In the rows, 128 means zero.
Known rows, with every way that one mark hangs from another
J86(J866(J861(J659 J761 J906(J166)))): [170 131 157 109 121  84 148  73 113 129 118 121 180 144 140  93 144 126
 191 183  68 111 236 204 142 120 201  81 133 109 145  84  95 179 141 111
 201 125 125 108  94]
J761(J861(J659)): [139 130 138 160 138 108 160 113  99 111 148 122 173 134  97 110 145 148
 153 151 103 141 152 161 159 129 156 120 142 111 137 122 123 159 124 122
 156 138 126 129 127]
J866(J86): [128 110 145 115 124 136 116 117 106 134 132 123 153 121 128 131 128 142
 117 139 116 159 137 118 140 134 119 133 134 131 127 152 111 120 142 108
 133 148 132 137 145]
J608(J166 J182(J930)): [141  96 171  79 105 110 157 160 130 128  97 112 159 147  97 133 116 161
 189 133 142 135 169 131 135 110 124 118 129 158 122 134 115 119 142 134
 141 124 130 118 153]
J608(J182(J930)): [113 123 164  93 105 106 166 144 115 151 114 114 144 138  85 128 111 149
 166 135 141 119 154 127 128 111 112 119 124 141 120 146 138 123 139 135
 129 102 123 122 147]
J861(J659 J761 J906(J166(J608 J849))): [138 146 123  95 140 105 165 125 123 153  92 130 138 201 141  86 143 165
 167 167 116 149 188 169 134 123 219  95 103 107 117 137  93 161 125 103
 136 154  85 128 104]
J861(J659 J906(J166(J608(J182) J849))): [151 157 129  69 122  81 181 141 144 157  86 124 147 211  94 104 154 195
 192 153 153 164 183 138 126 113 178  90 102 107 109 145 117 150 111 119
 124 159 111 129 134]
J866(J861): [143 141 137 132 132 117 141 107 136 112 140 119 151 102 129 115 136 122
 148 131 109 142 154 136 141 120 132 126 125 129 134 119 110 134 151 128
 138 128 142 120 137]
J871(J166(J608)): [156 165 114 139 155 134 127 143 170 122 132 126 122 138 139 131 128 144
 133 104 112 160 132 115 124 131 161 148 108 128 121 124 105 146 116 124
 105 166 132 113 143]
J824(J840 J866(J861)): [161 132 126 148 125  89 145  67 124 132 166 129 176  82 149  96 145  97
 155 103  79 143 163 157  96  99 137 125 111  98 145 162  90 166 122 131
 119 103 144 124 153]
J761(J861(J659 J906(J166(J608(J182) J849)))): [162 163 134  90 137  70 203 125 133 131  93 116 172 202  76  97 154 195
 213 158 135 175 194 155 145 105 180  82 118 107 117 134 113 157 125 113
 123 164 106 130 148]
J840(J824(J82 J733 J866(J86))): [135 117 165  96  97 139 101  51  89 151 114 152 179  79 116 120 141  83
 147 123 136 188 154 132  71 105  92 162 127 121 158 175  77 124 110  72
 140 171 106 136 158]
J761(J861(J906(J166))): [162 132 135 109 141  83 140 102 136 101 111 125 148 131 104 108 116 134
 190 165 119 136 166 158 126 131 147  98 140 138 153  85 102 142 153 118
 146 145 127 126 130]
J866(J861(J659 J761)): [136 127 141 145 128 123 154  94  97 119 152 117 173 122 142 101 144 129
 156 157  78 130 187 185 165 121 183 109 120 114 125 126 102 162 144 117
 173 114 126 124 111]
J840(J824(J82 J733)): [121 132 157 100 107 142 118  84 124 136 103 150 158 102 119 127 134  92
 161 124 164 154 123 131  79 114  96 153 124 122 164 129  88 103 117  89
 145 147 111 129 141]
J906(J166 J861(J761)): [158 114 132 113 107 111 117 133 110 116 131 127 153 131 132  89 100 130
 157 163  93 111 169 189 134 106 150  98 127 134 107  98 131 109 156 118
 160 106 101 136 108]
J840(J824(J866(J86 J861))): [162 138 170 104 106 127 105  58  97 113 130 133 157  76 101 102 153 106
 151 138 111 181 186 122 134 113 110 148 129 124 132 125  72 147 149 101
 142 156 120 119 151]
J861(J659 J906): [127 124 130 115 124 100 145 111 108 142 125 135 138 147 110 122 141 151
 161 166 131 114 162 143 134 143 172  99 111 117 141 123 125 176 119 125
 161 137 124 126 121]
J906(J166 J861(J659 J761)): [158 107 136 125 103  98 126 135  92 125 143 131 168 150 120  80 117 147
 161 176  85 111 183 201 149 112 174  94 125 120 108  98 127 137 142 119
 187 113 102 135  97]
J761(J861(J906(J166(J608)))): [159 154 119 115 160  86 158 126 148 104 108 123 136 134 109  98 119 149
 187 158 120 171 159 143 127 132 158 105 133 135 144 100  96 149 146 118
 130 169 127 124 147]
J861(J659 J761 J906(J166(J608(J182) J849))): [143 148 129  73 123  96 184 129 127 155  81 120 152 213 124  98 147 184
 191 165 131 150 202 173 138 108 201  73  98 108  99 150 106 151 122 112
 132 143  96 133 122]
J871(J166 J419): [155 140 141 137 130 129 119 125 156 109 138 127 133 143 161 155 115 104
 157 109 115 126 134 132 131 141 160 133 111 129 107  93 128 152 105 109
 103 126 117 122 137]
J906(J166 J861): [166 121 133 112 111  98 113 146 129 118 132 135 148 131 104  94 106 139
 157 152 115 123 149 153 124 109 125 111 131 135 117  93 138 104 147 128
 154 124 117 130 120]
J824(J82 J866(J86)): [143 116 134 115 110 116 112  79 110 164 123 127 174 105 131 120 129 108
 125 115  99 167 166 138  89 109 125 165 131 138 138 191 107 127 116  83
 130 158 129 134 139]
J558(J603): [120 128 132 144 127 100 130 129 126 126 124 133 138 133 108 122 113 133
  99 133 151 127 114 130 127 132 110 139 128 136 150 132 119 106 125 125
 112 129 131 132 111]
J840(J824): [136 140 156 111 110 143 110 114 125 114 108 140 111 122 106 124 142 122
 144 135 159 133 127 119 130 126 107 140 130 128 132  92 101 127 134 121
 139 139 109 120 128]
J866(J86 J861(J659 J761 J906(J166))): [157 109 161  90 123  95 131  69  95 129 132 120 192 127 138  96 138 149
 184 199  74 154 226 192 159 136 194  89 121 126 139 115  63 164 167  92
 195 147 129 130 117]
J86(J866): [142 138 138 128 123 125 133 120 126 136 120 126 143 137 130 130 138 117
 126 125 111 117 147 134 121 119 124 125 146 115 132 115 146 137 116 128
 141 127 126 116 121]
J930(J182): [131 141 127 108 109 132 143 134 118 120 120 122 125 137 100 143 134 139
 152 134 126 131 140 134 125 125 120 111 128 127 129 122 145 124 125 123
 126 120 116 136 128]
J166(J608 J849): [126 164 118 119 147 135 163 146 140 142 107 124 124 169 130 110 142 152
 115 109 138 165 126 107 127 115 148 136 115 106 113 161 128 124 124 118
  87 156 103 129 138]
J906(J166): [149 119 133 114 122 114 108 136 149 126 123 132 122 136 131 115 122 130
 140 134 124 137 138 142 118 125 131 130 138 134 130 104 106 116 132 127
 139 134 129 127 116]
J558(J603(J930(J182)) J812): [121 116 142 149  96  92 144 142 124 114 122 138 165 149  63 128 101 165
 126 126 139 121 149 123 136 128  93 154 126 141 166 180 146 116 132 106
  97 122 127 179 121]
J558(J603 J812): [120 112 145 179 130  73 130 129 128 124 117 143 168 124 107 113 109 146
  86 122 155 117  96 119 131 131 112 153 120 129 160 157 147 101 132 112
 105 137 152 156 107]
J824(J82 J733 J840 J866(J861(J659 J761))): [136 113 134 157 117  95 169  27  86 160 169 136 246  80 177  82 148  76
 180 120  53 155 196 218  71  85 174 119  99  76 166 210  70 171 100  91
 156 103 129 136 143]

Rows
[141 123 139  90 119 102 143 102 112 149  96 131 146 197 137  95 140 151
 168 176 113 114 198 186 132 118 209  88 108 108 127 124  99 159 130 104
 153 131  85 130  88]
J861(J659 J761 J906(J166(J849)))
[151 137 151 150 123 117 158  84  94 127 142 115 188 130 145 104 155 121
 153 154  61 116 205 192 160 114 179 105 136  98 130 115 120 170 128 116
 185 111 127 113 104]
J86(J866(J861(J659 J761)))
[166 139 126 105 104  77 163 173 126 135 132 125 166 165  78  89 130 192
 184 154 124 163 169 154 144 106 141  95 122 121  90 120 144 130 123 134
 159 137 125 132 145]
J906(J166(J608(J182)) J861(J659))
[147 128 131 117 129  71 162  18 124 156 141 143 218  64 159 100 135  72
 201 116  94 154 182 171  38  89 144 110  88  98 190 191  75 162 111  98
 131 121 143 128 172]
J824(J82 J733 J840 J866(J861(J906)))
[147 123 157 106 130  94 146  78  91 132 143 123 189 115 110 111 151 156
 171 180  98 160 198 145 162 143 165 102 116 119 146 134  95 176 152 101
 178 157 141 125 146]
J866(J86 J861(J659 J906))
[152 130 176 101 101 129 116  27  98 135 125 145 204  53 117 106 147  77
 168 125 116 202 180 138  83  96  97 160 122 122 165 166  61 129 133  70
 149 171 120 130 164]
J840(J824(J82 J733 J866(J86 J861)))
[157 148 152 114 104 126 123  40 115 127 110 129 167  84 134  93 138  71
 174 127 100 140 199 181  99  91 142 156 119 138 139 126  68 143 143  88
 152 134 107 118 119]
J840(J824(J82 J866(J861(J761))))
[119 112 132 126 124 110 148  86 131 158 139 141 200  99 167 119 127  98
 154 102 121 150 113 154  53 104 113 132 114  95 176 186  90 115 104 100
 127 113 139 138 160]
J824(J82 J733 J840)
[155 177 128 127 151 134 154 142 167 127 117 123 125 184 163 137 130 128
 144  92 126 164 135 111 132 127 177 141  98 110  91 128 125 149 101  98
  64 153  94 119 148]
J871(J166(J608 J849) J419)
[138 115 131 145 111 117 148 126  69 129 151 130 172 140 117  93 123 143
 150 171  86 104 173 189 160 114 173  92 115 111 107 123 150 151 137 121
 177 102  99 133 111]
J906(J861(J659 J761))
[140 154 160 110 127 106 178 160 155 135 123 110 135 158 124 145  98 143
 194 109 132 152 154 111 135 130 153 130 100 141  90 127 133 153 114 114
  91 124 114 114 174]
J871(J166(J608(J182(J930))) J419)
[161 152 149 112 131  95 154  78 130 123 117 121 159 116 124 121 141 116
 175 150 103 116 191 145 129 121 145  99 127 119 155  99 129 163 143 123
 157 128 140 105 133]
J86(J866(J861(J906)))
[159 177 135 107 134 124 175 148 169 130 106 114 143 199 145 147 132 147
 170  90 143 164 148 113 135 113 164 119  93 114  71 138 141 139  93 106
  56 140 103 126 167]
J871(J166(J608(J182) J849) J419)
[149 117 134  98 118  83 127 116 128 140 118 139 136 158 113 110 135 155
 172 173 127 122 169 159 124 140 173 101 122 123 142  98 102 164 124 124
 173 143 128 123 106]
J861(J659 J906(J166))
[161 161 129 112 155  80 181 120 131 126 103 126 156 188  96  82 150 177
 184 161 120 172 179 155 140 121 194 102 124 102 137 121  97 165 130 108
 131 177  98 126 127]
J761(J861(J659 J906(J166(J608 J849))))
[143 169 166  94 128 111 192 156 155 148 103 108 140 196 122 136 111 150
 186  99 139 155 162 108 133 114 163 131  93 123  84 147 140 144 111 104
  65 128  88 115 165]
J871(J166(J608(J182(J930)) J849) J419)
[130 165 122  97 130 123 186 150 143 147  96 114 137 184 113 122 143 171
 143 108 155 167 141 111 131  97 131 116 109 114  95 172 140 114 115 125
  80 143 113 132 157]
J166(J608(J182) J849)
[160 170 124 100 161  87 173 119 146 118  90 123 142 170 109  90 133 157
 178 148 128 173 167 138 125 114 169 106 125 118 138 119 102 140 145 107
 103 174 101 127 139]
J761(J861(J906(J166(J608 J849))))
[113 156 151  85 124 109 203 160 126 165  96 110 138 180  88 109 124 172
 156 117 151 158 154 104 127 100 134 129 110 123 107 181 141 120 136 124
  87 130  96 124 159]
J166(J608(J182(J930)) J849)
[132  95 138 122 112 108 128  49  94 174 149 142 222  80 162 113 133  88
 139 101  92 186 147 154  47  93 110 142 113  94 168 230  77 129  97  82
 119 136 134 147 173]
J824(J82 J733 J840 J866(J86))
[160 125 141 119 134  75 149 103 120 111 126 129 163 147  94 101 136 152
 195 177 109 137 181 175 140 136 176  94 137 124 151  91  98 172 136 118
 174 151 125 125 119]
J761(J861(J659 J906(J166)))
[149 126 160 100 101 137  94  79  92 129 120 142 134 100 100 118 143 114
 132 135 127 166 158 117 121 121 105 148 130 126 125 135  87 145 127 103
 132 160 108 127 142]
J840(J824(J866(J86)))
[141 115 177 125 104 142 126  28  42 120 153 144 202  73 122  92 162  93
 167 162  85 189 212 176 138 111 147 117 116  90 139 158  60 169 129  88
 175 148 102 132 143]
J840(J824(J733 J866(J86 J861(J659 J761))))
[161 146 128  96 106  96 181 157 105 146 111 118 179 204 103  73 135 190
 177 159 111 151 195 183 152  83 178  83 106 102  75 147 140 125 127 115
 141 125  87 140 127]
J906(J166(J608(J182) J849) J861(J659 J761))
[153 133 123 116 123  78 160  22 119 154 127 123 204  86 176  90 127  79
 197 131  67 120 206 202  68  90 179 111  92 116 165 176  68 175 131  94
 137 105 133 125 141]
J824(J82 J840 J866(J861(J761 J906)))
[133 146 158  53 114  70 198 149 129 175  84 122 144 212  74  93 132 198
 201 161 148 152 196 134 123 112 179  99 105 115 121 152 114 155 130 117
 133 146  97 118 133]
J861(J659 J906(J166(J608(J182(J930)) J849)))
[135 133 117 106 140  99 150 127 124 141 112 130 130 160 140  93 131 156
 171 177 108 145 183 172 136 144 210  94 111 121 126 115  87 176 129 115
 162 150 115 128 109]
J861(J659 J761 J906(J166(J608)))
[142 116 131  91 126 111 121 105 127 127 101 129 125 141 150 113 109 124
 171 171 115 109 178 178 120 129 173  90 118 140 134 100  94 141 149 113
 154 124 115 130 105]
J861(J761 J906(J166))
[163 124 142  98 118  65 144  23 116 162 135 125 221  79 150 100 138 104
 183 130  77 163 196 163  69  99 145 127 103 119 173 191  64 167 137  85
 139 139 150 127 171]
J824(J82 J840 J866(J86 J861(J906)))
[143 133 134 136 141  84 169  95  97 114 133 125 169 136  91 115 142 150
 182 173 113 126 172 161 151 138 172  93 127 119 151 112 122 182 131 120
 163 142 122 126 133]
J761(J861(J659 J906))
[144 129 135  76 127 113 136  99 127 139  83 126 134 181 148 105 125 129
 161 162 122 112 184 172 117 111 183  89 110 124 126 122 102 128 146 103
 129 129  89 132 100]
J861(J761 J906(J166(J849)))
[131 112 121 137 116 101 140  61 118 166 144 148 198  86 165 110 133  74
 153  92 103 154 135 162  33  88 122 138 109  93 169 214  93 135  85 106
 113 117 130 138 159]
J824(J82 J733 J840 J866)
[138 103 147 129 121 111 146  16  81 155 160 129 252  53 189  93 133  69
 162 118  51 187 192 196  68  83 139 126 108  97 168 229  53 137 128  73
 134 119 134 146 169]
J824(J82 J733 J840 J866(J86 J861(J761)))
[133 132 146 111 101 133 113  61 112 143 107 155 155  86 114 117 139  70
 161 111 146 159 145 137  58 100 101 158 118 118 160 154  93 127  98  92
 133 150 105 129 139]
J840(J824(J82 J733 J866))
[184 151 163  94 121  77 158  82 135 142 105 126 177 179 117  91 165 147
 185 163  98 128 222 168 129 106 186  97 128  95 145  97 111 166 130 109
 170 147 112 105 102]
J86(J866(J861(J659 J906(J166(J849)))))
[134 131 147 120 107 139 112  77  96 121 122 160 133  86 106 118 144  78
 153 123 146 154 141 127  88 109 101 132 119 104 143 140 101 140 103 117
 126 139 102 129 142]
J840(J824(J733 J866))
[176 163 140 108 140  73 162 108 145 133 119 126 159 144 119  89 156 154
 191 164  89 160 206 154 132 130 186 104 126 110 145  92  99 185 128 121
 181 165 139 102 123]
J86(J866(J861(J659 J906(J166(J608)))))
[128 144 156  51 122  91 197 137 128 164  68 111 137 197 110  94 108 168
 198 162 138 138 203 152 119  98 178  89  99 133 112 153 106 131 157 111
 109 127  82 125 133]
J861(J761 J906(J166(J608(J182(J930)) J849)))
[149 124 131 143 124  91 153  40 125 153 162 138 220  61 162  95 138  68
 173  93  83 167 160 169  46  82 124 138 103  91 176 200  80 143 107 101
 124 116 146 132 165]
J824(J82 J733 J840 J866(J861))
[135 118 153 122 132 136 133  80  95 118 140 109 183  97 153 113 130 123
 140 157  76 159 183 161 163 120 147 118 128 131 125 144  84 130 171  97
 151 133 131 134 140]
J866(J86 J861(J761))
[141 125 135 157 124 106 154  68  88 132 169 142 187  86 119  99 157 101
 164 130  87 166 180 158 116 107 153 115 111  91 144 165 114 175 102 120
 150 132 131 127 137]
J824(J733 J866(J861(J659)))
[159 148 119 107 131 115 150 151 120 130 106 125 145 174 135  71 114 152
 146 144 103 149 167 166 132  91 168 105 111 115  93 132 130 106 151 107
 119 136  75 136 117]
J906(J166(J608 J849) J861(J761))
[166 152 122 113 122  90 155 164 121 145 126 134 155 190  97  67 141 183
 149 147 115 162 161 147 137 100 171 119 114  98 103 125 136 128 126 115
 141 154  88 130 118]
J906(J166(J608 J849) J861(J659))
[140 111 134 101 121  99 129 107 114 137 116 133 144 157 137 105 128 142
 175 186 106 112 189 191 135 137 198  86 115 124 135 106  94 166 133 113
 179 129 113 128  94]
J861(J659 J761 J906(J166))
